What can hang from each mark
fimagul: kuremib varit
fopi: dapar varit
fode: kuremib
kuremib: fimagul fode
gidat: dapar fipob kuremib
dapar: fopi
varit: fimagul fopi sevi suzo
suzo: varit
sevi: varit

Known rows, with every way that one mark hangs from another
gidat(fipob kuremib(fimagul(varit(suzo)) fode)): [ -4  -6 -23   0   5  26 -23  -3  11  15   5  13  -7 -10  30   7 -18 -18
   9  11   5  -1   7]
varit(fimagul(kuremib) fopi sevi suzo): [  9 -17 -13  12   5  28 -10  -3   4   7   0   9  -3  -8   9   3 -20   0
  16 -18  13 -14  18]
fimagul(varit(sevi)): [ 10 -10 -18   0   2  12  -5  -2  12   9   1   5   3   1  19   6 -12  -3
  10   2  10  -7  16]
dapar(fopi(varit(sevi suzo))): [ 16  -2 -12  14  -8  14  -9  13   7   6   6  -2   6   0  15   8 -21   6
  13  -8   7  -2   7]
dapar(fopi(varit(fimagul))): [  7  -2 -10   5  -6  11  -9   2   0  11  -5  -2  -8   7  16   5  -7   3
   3  -2   4 -12   8]
fode(kuremib(fimagul(varit(fopi(dapar) sevi suzo)))): [ 12  -4 -22  20  -3  32 -10   3  12  11   2   5   3  -3  16   9 -19   1
  22 -15  16 -12  14]
dapar(fopi(varit(fimagul(kuremib)))): [  6  -5 -12   5  -2  13 -10   2   1   8  -1   2 -15  -5  18   9  -5   5
  -1  -9   4  -9   6]
varit(fimagul(kuremib) fopi(dapar) sevi): [ 13 -17  -7  14   0  27  -3  -6   6  11  -5   7  -3  -8   7   2 -13   3
  14 -17  18 -13  16]
fode(kuremib(fimagul(varit(fopi sevi suzo)))): [  8  -3 -25  16   2  30 -17   2  12   9   5   5  -2  -1  21   9 -13  -5
  18 -16  16 -12  19]
fode(kuremib): [  1 -11  -9  -2  -6  19  -1  -5  -3  10   2   9  -8  -4  12  10  -2  -1
  -1  -8  12  -3   7]
kuremib(fimagul(varit(fopi(dapar) sevi suzo)) fode): [ 13   0 -14  13  -3  33 -17   4  17   8  -3   8   6   6  17   8 -30  -4
  23   3  14  -7  14]
suzo(varit(fopi)): [  5   4 -17   0   2  15  -6   0  -3   3   3   2   3   4   9   5  -6   3
   0  -5  14  -8  16]
kuremib(fimagul(varit(sevi))): [ 13  -6 -21   0   5  19 -11  -6  18   9  -4   5  -1   4  27   6 -10  -9
   8   0  12 -14  18]
varit(fimagul(kuremib(fode)) fopi(dapar) sevi suzo): [ 10 -15  -1  15  -4  36 -12   1   7   9  -3  12  -3  -6   5   7 -31   0
  21  -8  17  -4  12]
fode(kuremib(fimagul(varit))): [  1  -4 -22  -3   1  21 -10  -7   8  11  -1   8 -12  -1  25  13  -1  -7
   0  -3   9 -11  11]
fopi(dapar varit(fimagul sevi suzo)): [ 20 -11  -6  15  -6  19  -3   7   8  11 -11   4   8   2   8   4 -29   4
  26  -6   2 -13   8]
gidat(dapar(fopi) fipob kuremib(fimagul(varit(suzo)))): [ -7  -8 -29  10   3  17  -6  -9   4  19  17   1  -6 -14  28   6 -12  -8
  10  -4   9  -6   8]
sevi(varit(fimagul(kuremib) fopi(dapar) suzo)): [  4  -6 -16   6  -3  23  -6   7  -3   7  -4  15  -3  -2   4   4 -26  13
  12 -15   4 -13  16]
kuremib(fimagul fode): [  6  -4  -6 -10  -4  25 -14  -9   8   6  -7  12 -10   7  21   9 -11 -12
  -3   9  12  -5   9]
dapar(fopi): [  5  -7 -11  -4  -9  12  -2  -6  -3   7   6   3  -5   1  13   8  -7   4
  -5   0  12  -6   7]
varit(fimagul(kuremib) sevi suzo): [ 11 -21 -11   4   4  24  -7  -5   5   9  -2  11  -5 -11   9   8 -23  -2
  14 -11  11 -11  13]
fimagul(kuremib(fode) varit(suzo)): [ -3  -8 -17  -6   1  21 -13   4   4   3   4  15  -7 -10  16  17 -26  -1
   4  10   2   2   4]
gidat(kuremib): [  4 -15 -15  -2  -2  17  -4 -11  -5  14   0   9  -3 -12  17   2  -6  -3
   0  -2   9  -7  11]

Rows
[  2   0 -15 -10   0  21 -17  -5  13   8  -5  10  -9   8  26  12 -12 -12
   0  14   8  -6  11] | kuremib(fimagul(varit) fode)
[  9  -7 -14   8  -8  23   1   0  -7   4  -1   9   8  -2   2   4 -25  11
  14  -5   5 -12   8] | varit(fopi(dapar) suzo)
[ -7 -11  -3   4 -10  19  -2 -13  -5  18  11   2  -9  -8  17   9 -10  -5
   0   3  20   8   6] | gidat(dapar(fopi) kuremib(fode))
[  9   0 -23   4  -1  22  -7  -5   8   7  -6   6   1   5  20   4 -10   2
   8  -1   7 -19  14] | kuremib(fimagul(varit(fopi(dapar))))
[  5   2 -29   4   4  23 -13  -2   5   3  -1   9   1   5  20   6 -17  -1
  10  -1   2 -20  16] | kuremib(fimagul(varit(fopi suzo)))
[  7  -8 -13  14  -2  29 -12   9  11   5   5  10   3 -10  11  11 -32   4
  19  -2  13   3   9] | fimagul(kuremib(fode) varit(fopi(dapar) sevi suzo))
[  9   1 -17   9   2  30 -23   4  17   6   0   7   2   8  23   7 -25 -10
  18   3  14  -8  18] | kuremib(fimagul(varit(fopi sevi suzo)) fode)
[ 10 -10 -21   4   1  15  -6   2   9   7   3   6   7  -2  15   9 -24   0
  17   2   6  -8  13] | fimagul(varit(sevi suzo))
[ 18 -13  -5  13  -1  19  -4   5  12  11 -10   6  -3  -9  13   5 -15   4
  14 -13   7  -8   8] | fopi(dapar varit(fimagul(kuremib) sevi))
[  3   2 -21   1  -4  16  -8  10  -4   2   1  13   5   8  10   1 -21   9
   7  -8   4  -8  18] | sevi(varit(fopi suzo))
[ 13 -10 -14  11  -2  23  -6   1   2   4   3   6   9   0   9   1 -21   2
  16 -11  13  -9  16] | varit(fopi sevi suzo)
[ -3  -8 -14  -8   1  18 -12   0   7   5   2  13 -12  -8  20  15 -13  -4
  -3  10   7   3   6] | fimagul(kuremib(fode) varit)
[ -1   0  -7  -1   5  25 -18  -1   2   6  -1   7 -13   0  10  10 -10  -4
   1  -3  17  -4  15] | suzo(varit(fimagul(kuremib(fode)) fopi))
[ 16  -9 -10  11   0  17 -10   7   9   9  -8   4   4   4  13   4 -23  -1
  21  -7   2 -14  13] | fopi(varit(fimagul sevi suzo))
[ 11 -10 -22  16   1  24  -5   7   8   4   5   8   7 -14  11   8 -26  10
  20 -11   9  -7  12] | fimagul(kuremib varit(fopi(dapar) sevi suzo))
[  2  -5 -25   0   0  24 -11  -2   5   9   1   9  -8  -3  21  15 -14  -4
   7  -4   5 -12   9] | fode(kuremib(fimagul(varit(suzo))))
[ -2 -10  -4   1   1  28 -15  -6   0   7  -5  13 -15  -1  12   7 -10  -6
   2  -3  14  -6  13] | varit(fimagul(kuremib(fode)) fopi)
[ 15 -15  -8  17  -5  28  -3  -3   2  11  -6   5   7   3   2   1 -28   4
  26 -11  13 -17  16] | varit(fimagul fopi(dapar) sevi suzo)
[ 11 -13 -11  13   1  26  -8  -4   3  10  -3   6   3   5   8   0 -22  -2
  21 -12  13 -18  20] | varit(fimagul fopi sevi suzo)
[  7  -9 -25  12   6  22 -10   6   8   2   8   8   2 -12  16   8 -20   4
  15 -12   9  -7  16] | fimagul(kuremib varit(fopi sevi suzo))
[ 14 -17 -10  17   0  30  -4  -2   4   9  -2   9   0 -10   3   4 -27   6
  22 -18  13 -14  14] | varit(fimagul(kuremib) fopi(dapar) sevi suzo)
[  3 -12  -4   8  -5  33 -10  -1  -2   7  -5  14  -7  -6   3   9 -29   3
  13  -3   9  -7   6] | varit(fimagul(kuremib(fode)) fopi(dapar) suzo)
[  7  -9 -22   9   7  19  -9   1  11   5   5   7  -2  -9  20   5  -8   1
   8 -11  14  -6  18] | fimagul(kuremib varit(fopi sevi))
[  7  -3 -21  13   3  28 -15  -2  15  11   2   3  -5   3  26   6   0  -8
  11 -15  21 -11  21] | fode(kuremib(fimagul(varit(fopi sevi))))
